What can hang from each mark:
j_760: j_6 j_750
j_463: j_231 j_518 j_750
j_115: j_38 j_750 j_760
j_6: j_38 j_760
j_680: j_518 j_811
j_316: j_231
j_965: j_115 j_680 j_750
j_750: j_6 j_115 j_316 j_463 j_680 j_760

In the rows, zero is written as 128.
Known rows, with every way that one mark hangs from another:
j_750(j_6 j_680 j_760): [144 120 143 128 177 177 103 142 108 103 194  92  74 102  98  87 124  85
 119 159 130 157 104 104 187 110 117 191 157 133 202 116 133  84 100 142
  79 162 169 166  92 188 121 150 100  58 132 164 149  84 150 108 151 121
 131 125 122]
j_115(j_750(j_760)): [154  90 137 134 127 166 119 136 150 114 137 105 106 113 138  83 120 106
 129 136 138 144 128 111 154 129  98 126 138 137 126 121  98  98 127 131
 123 128 177 114 125 161 106 115 137 102  98 135 126 112  93 124 128 140
 102 122 110]
j_965(j_115 j_680(j_811) j_750): [120 156 125 140 115 172  80 182 146 135 161 123 102 216 124 170 139 148
 132  71  76  62 138 159 171 102 143  59 166 119 170  51 103 113 122 116
 105  85 127 125 170 149  78 125  85 153 133 165 125 134  89 143 121 164
 172 133  70]
j_965(j_680 j_750): [154 138 141 143 135 157 114 177 141 121 140 118 125 198 140 144 142 108
 124 114  93  94 153 158 160 119 120  85 151 154 130  68  97 143 132 125
  95 106 134 117 152 149  84 136 131 127 123 157 139 134 108 145 129 163
 155 130 101]
j_750(j_115 j_316 j_463(j_231) j_680 j_760): [163 147 121  88 198 196 139 123  99 141 248  92  31  48 131  76 137 123
 142 111  88 126  97 121 166 109 162 181 168 185 176 119 149 106  94 151
  83 151 187 114 138 203  82 140  78  23 154 146 174 111 119  74 185  88
 127 176 191]
j_6(j_38 j_760(j_750)): [148 159 135 127 114 168 131 123 123 150 126  79 135 132 171 123 121  89
  97 149 123 125 128  91 111 135  96 159 216  88 138 134 121 101 113 105
 105  97 130 109 117 189  52 118 137 108 122 156 125 132  69 107 121 187
 155 156 143]
j_115(j_38): [142  98 169 153 103 140 133 127 113 107 126 117 121 147 147 129 131 122
 118 170 132 126 132 128 136 121 156 145 142 136 102 153 123 113 148 121
 132 129 122 122 126 126 110 116 151  98 114 153 124 112 148 125 120 129
 153 108 114]
j_760(j_750(j_680)): [158 128 131 130 129 175 128 170 125 146 165  86  90 125 125 131 115  94
 120  98 102 120 151 129 123 131 120 120 151 143 150 114 109 120 148 117
 114 117 126 118 130 177  99 147 148 126 139 145 146 137 110 126 136 159
 140 150 138]
j_115(j_750): [147  97 133 146 110 149 133 150 157 134 125 122 115 129 139  94 126 121
 127 127 133 133 136 132 146 135 111  98 133 157 100 127  99 129 144 128
 133 126 145 108 138 140 107 114 152 120 102 139 124 129 101 125 124 143
 110 130 110]
j_463(j_231 j_518): [123 160 104 160 139  90 157 124 123 155 104 117 110 148 110 173 126 132
 129  91 141 130 131 133  94 170 175 146 161 137 129 100 136 149 104 157
 132 124 159 147  97 109  99 140 113 118 135 120 143 169 176 128 156 130
 120 155 153]
j_750(j_316 j_680): [168 119 128 117 148 153 135 158 129 147 189 138  82  96 134  90 147  96
 129 122 117 137 121 163 158 122 125 132 135 170 114 135 149 138 139 136
  83 136 111 121 147 179 100 156 149 104 152 168 164 129 128 111 138 142
 132 162 124]
j_6(j_760(j_750(j_115))): [147 142 115 123 128 169 125 146 120 136 144  80 110  97 144 125 107 119
 130 129 108 117 127  86 101 129 107 141 169 108 163 131 132  90 120 124
 124  97 158 130 107 176  84 122 123 100 120 130 142 126  74 134 137 149
 145 152 164]
j_965(j_115): [ 94 158 119 143 119 137 114 139 120 124 148 125 113 134 109 159 130 154
 125 118 105 106 122 138 125 116 150 111 139 112 135 104 132 105 127 119
 132  98 119 132 141 132 140 119 111 127 137 119 130 117 108 147 121 114
 153 112 131]
j_760(j_6(j_38)): [132 168 142 103 148 146 144 122 146 142 134 125 133 124 126 113 122 108
  94 163 134 142 140 125 136 139 132 164 178 102 135 124 137 138 133  97
 126 121 113 138 144 151 114 111 141 101 150 137 112 110 139 102 131 159
 147 143 149]
j_115(j_38 j_750(j_680(j_811)) j_760(j_6)): [191  43 171 126  92 206 112 168 118 115 141 107  75 150 151  81 107 104
 131 176 152 159 165 112 205  95 158 147 188 137 131 142 116  89 156 102
 137 117 156 121 129 159  86 100 188  69  76 214 137  87 145  92 153 154
 129 141  78]
j_965(j_115 j_680): [111 170 124 135 112 139 103 159 110 130 149 122 103 165 109 170 130 148
 127 123  83  73 144 171 140 123 166 111 162 124 144  73 139 120 130 115
  98  90 113 145 150 150 111 135 106 130 135 152 150 126 112 165 131 136
 186 125 124]
j_750(j_115 j_316 j_463): [156 129 133  87 176 178 146 142 137 143 206 131  81  75 147  85 144 149
 130 118  98 109  85 143 148 100 150 127 140 185 135 147 139 145 111 135
 125 136 162 106 153 163 100 120 110  61 138 119 145 103 105  77 145  90
 146 157 175]
j_115(j_750(j_680(j_811)) j_760): [172  61 140 124  93 185 101 163 118 128 138 116  89 145 142  83 120 113
 151 122 139 144 147 111 195  92 123 116 159 144 143 126 111  96 129 130
 129 119 164 109 131 162  96 116 158 114  76 195 145 113 112 104 153 142
 103 153  77]
j_750(j_6(j_38 j_760) j_316): [154 135 133 115 165 164 137 143 157 141 165 127 105 106 163  73 147  93
  94 178 158 144  83 123 165 134 102 173 193 127 132 158 150 118  82 126
  66 139 139 151 106 179  67 131 115  63 128 169 131 104 106  80 120 149
 152 159 132]
j_6(j_38 j_760(j_750(j_463 j_680))): [159 165 140 116 126 192 125 130 101 157 154  58 119 126 172 114 121  87
  94 147 104 130 122  92 131 114 114 166 242 115 157 131 120 119 115 101
  85 107 139  85 122 213  41 119 134  80 130 170 134 131  79  80 140 182
 166 165 145]
j_750(j_6 j_463 j_680(j_518 j_811)): [149 114 147  94 185 188  85 136 121 149 175 109  81 158 117  92 120 143
 121 113 114 121  68 117 189  96 168 154 189 147 225 131 140 148  89 132
 102 166 175 149  94 175  95 143  60  98 132 156 120 143 182  49 163 142
 142 161  86]
j_6(j_38 j_760): [128 163 138 132 110 139 129 102 108 141 117 100 150 126 164 114 135 104
 106 172 130 136 114  95 127 123 108 172 208  90 128 141 142 108 106 119
  96 109 121 112 117 171  70 110 127 100 122 164 125 125  91 105 125 169
 152 146 130]
j_760(j_750(j_115)): [146 134 136 128 131 174 140 160 136 138 171  93  94 110 123 128 115 121
 126  99  92  95 136 115 104 130 126 114 132 135 153 118 108 105 139 128
 147 109 144 131 136 165 109 125 129 115 130 112 137 120  92 130 129 131
 141 142 172]
j_680(j_518): [135 121 150 127 144 132 121 119 123 127 108 137 133 158 126 125 124 139
 128 130 123 119 101 125 111 135 147 134 136 103 132 120 138 138 117 132
 141 115 142 147 104 147 129 138 109 157 124 106 126 163 153 126 135 155
 125 134 114]
j_316(j_231): [117 157 119 142 125  98 131 113 142 143 128 124 128 128 117 142 114 158
 119 136 139 133 121 118 118 155 129 150 122 108 126 130 135 120 119 125
 145 124 128 142 126 129 126 137 119 141 159 121 140 157 142 117 167 110
  95 117 146]
j_760(j_6 j_750(j_115 j_316 j_680(j_811))): [182 135 122  71 171 208 136 188 169 172 223 111  41  79 114  87 108 103
 122  89 101 113 138 136 142 136 133 129 158 136 187 124 140 114 150 109
 122 116 135 152 157 203  85 137 133  96 166 152 148 119 114  93 146 169
 143 198 164]
j_463(j_750(j_6 j_316 j_680(j_518 j_811))): [181  86 144 140 195 171 118 192 183 160 181 126  67 137 124  67 130  83
 145  93 132 104  92 137 160 138 141 109 164 157 158 130 126 140 100 158
 107 153 151 153 104 193  89 153  97 130 128 169 130 161 145  91 119 178
 130 189  95]
j_760(j_6 j_750(j_680)): [163 146 122 100 160 188 134 179 146 152 168  88  81 109 108 127  92  88
 106 116 115 141 167 126 125 147 127 139 168 124 169 105 120 130 159  90
 120 112 126 141 131 178 110 140 160 108 157 138 138 125 128 119 146 170
 143 160 158]
j_463(j_518 j_750): [158 120 139 185 160 113 152 177 152 147 110 107 117 149 116 138 123  86
 137  95 134 111 122 131  98 146 153 105 171 152 125 110 107 156 114 160
 158 117 164 125  97 151  99 129 142 127 110 129 133 148 146 137 114 160
 140 155 135]
j_6(j_38 j_760(j_750(j_316 j_680(j_811)))): [172 147 132 107 120 185 123 140 133 173 163  90 100 119 176  95 132  78
 106 127 122 122 118 107 139 125  99 154 223 102 150 145 138 101 117 112
  79 108 121 105 133 221  27 134 132 109 139 193 138 140  71  84 129 206
 151 191 120]
j_750(j_316 j_463(j_231) j_760): [157 126  99  75 201 173 131 109 139 137 175 115  74  86 159 102 128 131
 131 113 145 147 103 120 150 135 146 163 162 151 148 130 134 127  78 125
  90 151 193 106 120 152  88 137  80  66 136 121 136 131 115  72 160  98
 110 157 159]
j_115(j_38 j_750(j_6 j_463(j_518) j_760)): [179  63 182 155 152 198 125 155 139 100 147  79  78 145 148  86 119 106
  97 181 152 153  93 110 181 108 151 166 199 175 141 148  89 114 112 131
 124 149 225 120  89 162  70 104 138  17  72 154 117  77 150  77 134 122
 146 108 104]

Rows:
[190 108 139  96 202 222 126 185 154 153 196  99  60 129 139  93 117 102
 101 109 117 122  93 140 154 126 139 133 178 167 171 128 117 152 109 115
  91 137 171 133 105 204  79 162 115  88 137 135 143 140 130  68 148 152
 151 168 139] => j_760(j_750(j_6 j_316 j_463 j_680(j_518)))
[141 156 116 185 161 145 148 155 136 162 158  70  89 129 131 105 122  67
 130 125 129 118 139  99 138 172 154 154 221 152 141 102 121 124  87 155
  78 153 140 137  91 171  67 132  96  80 135 181 133 164 131 103 139 162
 136 182 154] => j_463(j_231 j_750(j_6(j_38 j_760) j_680))
[173 156 159  85 186 197 143 139 122 131 251 108  50  45 114  51 140  78
 118 165  99 141 106 129 169 108 126 200 172 135 166 126 163  86 122 130
  90 126 144 147 154 239  90 129 127  32 166 167 168  71 118  92 156 140
 146 173 178] => j_750(j_115 j_316 j_680 j_760(j_6(j_38)))
[139 141 155 104 134 170 142 136 104 113 162 118 107 107 121 105 127 130
 128 165 113 126 133 106 148 100 148 168 162 108 151 122 144  96 114 124
 154 108 145 147 135 156 129 100 139  73 116 144 145  77 127 112 153 108
 148 142 177] => j_750(j_115(j_760(j_6(j_38))))
[153 155 124  84 196 157 140 127 162 127 213 126  64  42 111  80 115 138
 123 157 132 144  98 112 139 147 123 191 128 103 163 135 164  78 106 127
 132 120 173 174 137 190 116 132 102  66 172 115 159 101 123 103 175  98
 101 144 200] => j_750(j_115 j_316(j_231) j_760(j_6))
[179  65 159 139 112 185 114 163 103 114 124 114  97 153 137  86 119 110
 142 147 131 151 137 118 172 100 135 127 159 143 119 114 114 111 125 130
 133 106 167 119 109 175 110 129 166 114  76 168 158 128 127 118 160 150
 111 140  93] => j_115(j_750(j_680(j_518)) j_760)
[139 128 184 182 139 206  99 159  97  83 184  89  85 184 121 143 139 112
 112 146  81 113 107 122 159  81 150 123 172 111 149  79 102  70 129 124
 114  83 154 120 129 190 100 123 120  92 131 143 141 107 118 141 129 151
 162  94  85] => j_965(j_115(j_38) j_750(j_680(j_518) j_760))
[154 115 146 117 139 177 129 131 162 124 141 105 106 112 136  74 115  94
 108 160 144 155 134 112 158 134 101 149 171 119 129 120 105 105 131 108
 122 122 165 122 135 175  97 103 146  86 110 141 116  98  99 107 129 160
 114 133 122] => j_115(j_750(j_760(j_6(j_38))))
[139 138 134 186 182 147 150 168 135 154 186  84  66 124  93 102 119 103
 151  97  95  87 119 113 124 166 190 133 169 169 156  89 125 127  95 181
 121 152 161 170  92 168 107 139  78  93 138 140 146 175 162 119 154 135
 129 178 174] => j_463(j_231 j_750(j_6 j_115 j_680(j_518)))
[178 105 169 142 119 165 145 156  93 120 219 118  54  92 136  89 139 130
 137 176 114 126 116 132 171 101 167 178 144 159 111 153 163  80 132 143
 127 116 134 138 144 191  95 138 160  52 139 189 195  96 143 101 187  89
 132 141 164] => j_750(j_115(j_38 j_760) j_316(j_231) j_680)
[153 131 151 111 165 168 111 125  88 141 154 104 103 144 128 114 124 135
 124 125  93 128  96 131 147  99 169 146 177 154 162 120 138 162 118 123
 114 135 154 107 116 178 107 143 110 108 137 135 142 151 159  85 165 142
 143 148 118] => j_750(j_463 j_680(j_518))
[160 120 192 177 131 184 132 164 104 104 187 100  98 167 128 112 146 111
 125 137  66 104 111 128 151  92 147 113 147 158 129 102 107 111 145 145
 133 108 141 120 140 178  94 121 138  95 133 146 147 122 133 125 138 151
 150 126 114] => j_965(j_750(j_115(j_38) j_680(j_518)))
[133 152 138 109 170 180 120 118 122 134 147  89 125 129 160  99 126 122
  89 178 136 142  81  92 172 108 129 183 229 130 177 147 129 136  73 111
  87 150 171 121  95 163  74 110  92  44 115 153 110 100 118  55 141 127
 165 140 140] => j_750(j_6(j_38 j_760) j_463)
[184  82 138 126 142 183 125 162 149 130 185 113  66  89 141  53 133  79
 130 133 134 154 121 139 176 124  96 130 144 172 114 127 115 104 135 136
  90 134 161 108 140 199  85 138 152  83 117 166 155 109  92 112 136 150
 105 150 106] => j_115(j_750(j_316 j_680 j_760))
[146 126 168 163 181 174 138 155 153 117 192  80  90 106 116  71 128  76
 129 144 113 101 100  91 149 127 127 151 177 136 167 115 103  89  87 160
 128 148 176 150 108 197 103 109  93  62 113 144 121  92 109 109 115 130
 145 143 166] => j_463(j_750(j_6(j_38) j_115 j_760))
[139 150 112 112 187 145 127 101 106 135 132  88  95 123 126 147 113 131
 124 110 137 148 104 101 126 133 170 180 191 133 182 104 126 129  75 140
 123 138 218 118  89 142  92 129  81  66 123 111 135 135 157  87 170 107
 119 141 157] => j_750(j_463(j_231 j_518) j_760)
[186  63 165 132 131 198 132 179 134 103 153 109  77 148 163 120 112 116
 111 180 170 140 135 113 161 122 149 163 160 123 121 155 113  85 117 108
 131 116 165 148  97 156  94 135 165  73  94 168 149  96 136  98 152 108
 137 119 135] => j_115(j_38 j_760(j_750(j_6 j_316(j_231))))
[132 177 121 125 167 177 128 117  94 157 176  65  91 122 145 103 127 109
 100 159 118 145 103  96 178 128 160 202 248 156 182 123 143 135  75 126
  53 163 159 123  94 176  57 128  83  28 140 182 135 129 144  51 173 130
 158 166 150] => j_750(j_6(j_38 j_760) j_463(j_231) j_680)
[172  95 201 122 139 207 120 135  41 102 186  88  80 138 138 102 129 143
 139 175  78 113  98 110 168  58 209 177 190 160 161 135 143 113 120 131
 144 117 177 112 113 189 104 115 130  44 100 163 165 100 166  83 183 105
 167 134 145] => j_750(j_115(j_38 j_760) j_463 j_680(j_518))
[169 125 136 192 180 137 135 197 133 146 140  78  90 132 104 116 118  62
 130 126 134 132 109 113 131 141 144 144 214 159 168 113 126 138  94 167
 111 131 177 150  62 186  79 143 131  79 111 167 149 137 157 123 133 171
 155 170 132] => j_463(j_518 j_750(j_6(j_760) j_680))
[156 133 127  90 163 153 149 152 145 130 185 145  77  75 124  97 121 157
 133 157 139 139 116 123 146 129 143 166 128 117 133 139 164  97 107 124
 152 105 155 162 140 161 125 126 134  81 147 134 168 106 128 102 184  84
 108 151 193] => j_750(j_115(j_760(j_6)) j_316(j_231))
[190 126 138 172 196 128 145 180 153 151 170  98  68 108 111 107 122  66
 137 108 141 137 105 132 123 152 138 149 177 152 138 112 129 126 102 166
 124 123 181 133  98 211  77 159 137 100 144 154 170 151 147 118 152 159
 111 168 143] => j_463(j_518 j_750(j_316(j_231) j_680 j_760))
[194  55 175 124 128 204 139 169 118 104 108 101  94 156 161 110 104 121
 111 193 163 167 144 113 176  97 178 154 211 155 114 142 103 130 134  95
 162 108 205 102 105 140  86  88 198  34  59 164 127  80 157  82 158 125
 147 123 118] => j_115(j_38 j_750(j_463(j_518)) j_760(j_6))
[144 150 165 143 155 167 113 129  99 133 154  93 110 144 128  90 131  92
  97 185 120 139  82 103 161 120 130 196 218 108 171 128 155 117  91 136
  73 134 139 163  80 207  77 141 105  81 130 177 143 134 150  90 148 178
 161 155 111] => j_750(j_6(j_38 j_760) j_680(j_518))
[127 135 124 147 119 171 105 162 125 156 164 104  79 147 115 134 127 151
 125  87  96 109 108 143 160  99 161  97 187 157 157 103 116 128 129 127
 131 105 157 103 146 165  90 114 116 106 122 150 133 123 112 106 138 137
 150 141  98] => j_965(j_115(j_750(j_463(j_518) j_680(j_811))))
[151 111 169 164 159 173 146 176 141 120 172  96 100 129 126  82 131  90
 136 146 119  98 118  99 155 115 144 134 177 145 147 119 104 104  89 156
 143 135 161 144 108 174 110 104 120  74  94 160 129  93 117 109 124 120
 151 150 161] => j_463(j_750(j_6(j_38) j_115(j_760)))
[131 156 107 127 163 124 144 119 115 155 118 106 110 144 129 161 123 150
 121  95 128 130 115 127 114 141 185 147 184 158 147 112 127 168  95 138
 132 136 180 111 105 113  93 129 100  90 130 113 128 156 166  89 165 109
 131 151 159] => j_750(j_463(j_231 j_518))
[128 143 120 152 148 177 126 185 163 120 180 138  97 154 137 143 155 134
 116  96 101 108 112 157 149 105 117  65 133 141 110  90 102 117 122 121
 111  85 127 110 165 148 108 126 124 122 144 120 131 114  73 137 107 129
 146 121 110] => j_965(j_115 j_750(j_316))
[135 149 140  92 177 169 125 123 124 104 185 103  86  66  98  97 112 122
 132 158 111 136 120  93 139 117 132 182 142 100 190 117 145  76 117 127
 140 123 174 164 124 171 137 112 103  62 139 112 137  76 124 124 151 111
 129 134 184] => j_750(j_115 j_760(j_6))
[192  44 174 127 165 221 127 160 165 102 181  99  64 114 176  48 130 104
 102 185 159 153  90 125 200 111 133 153 174 187 117 165  95 111 118 119
 100 158 205 110 114 174  68 111 139  15  83 164 118  74 115  65 125 115
 138 119 106] => j_115(j_38 j_750(j_6 j_316 j_463 j_760))
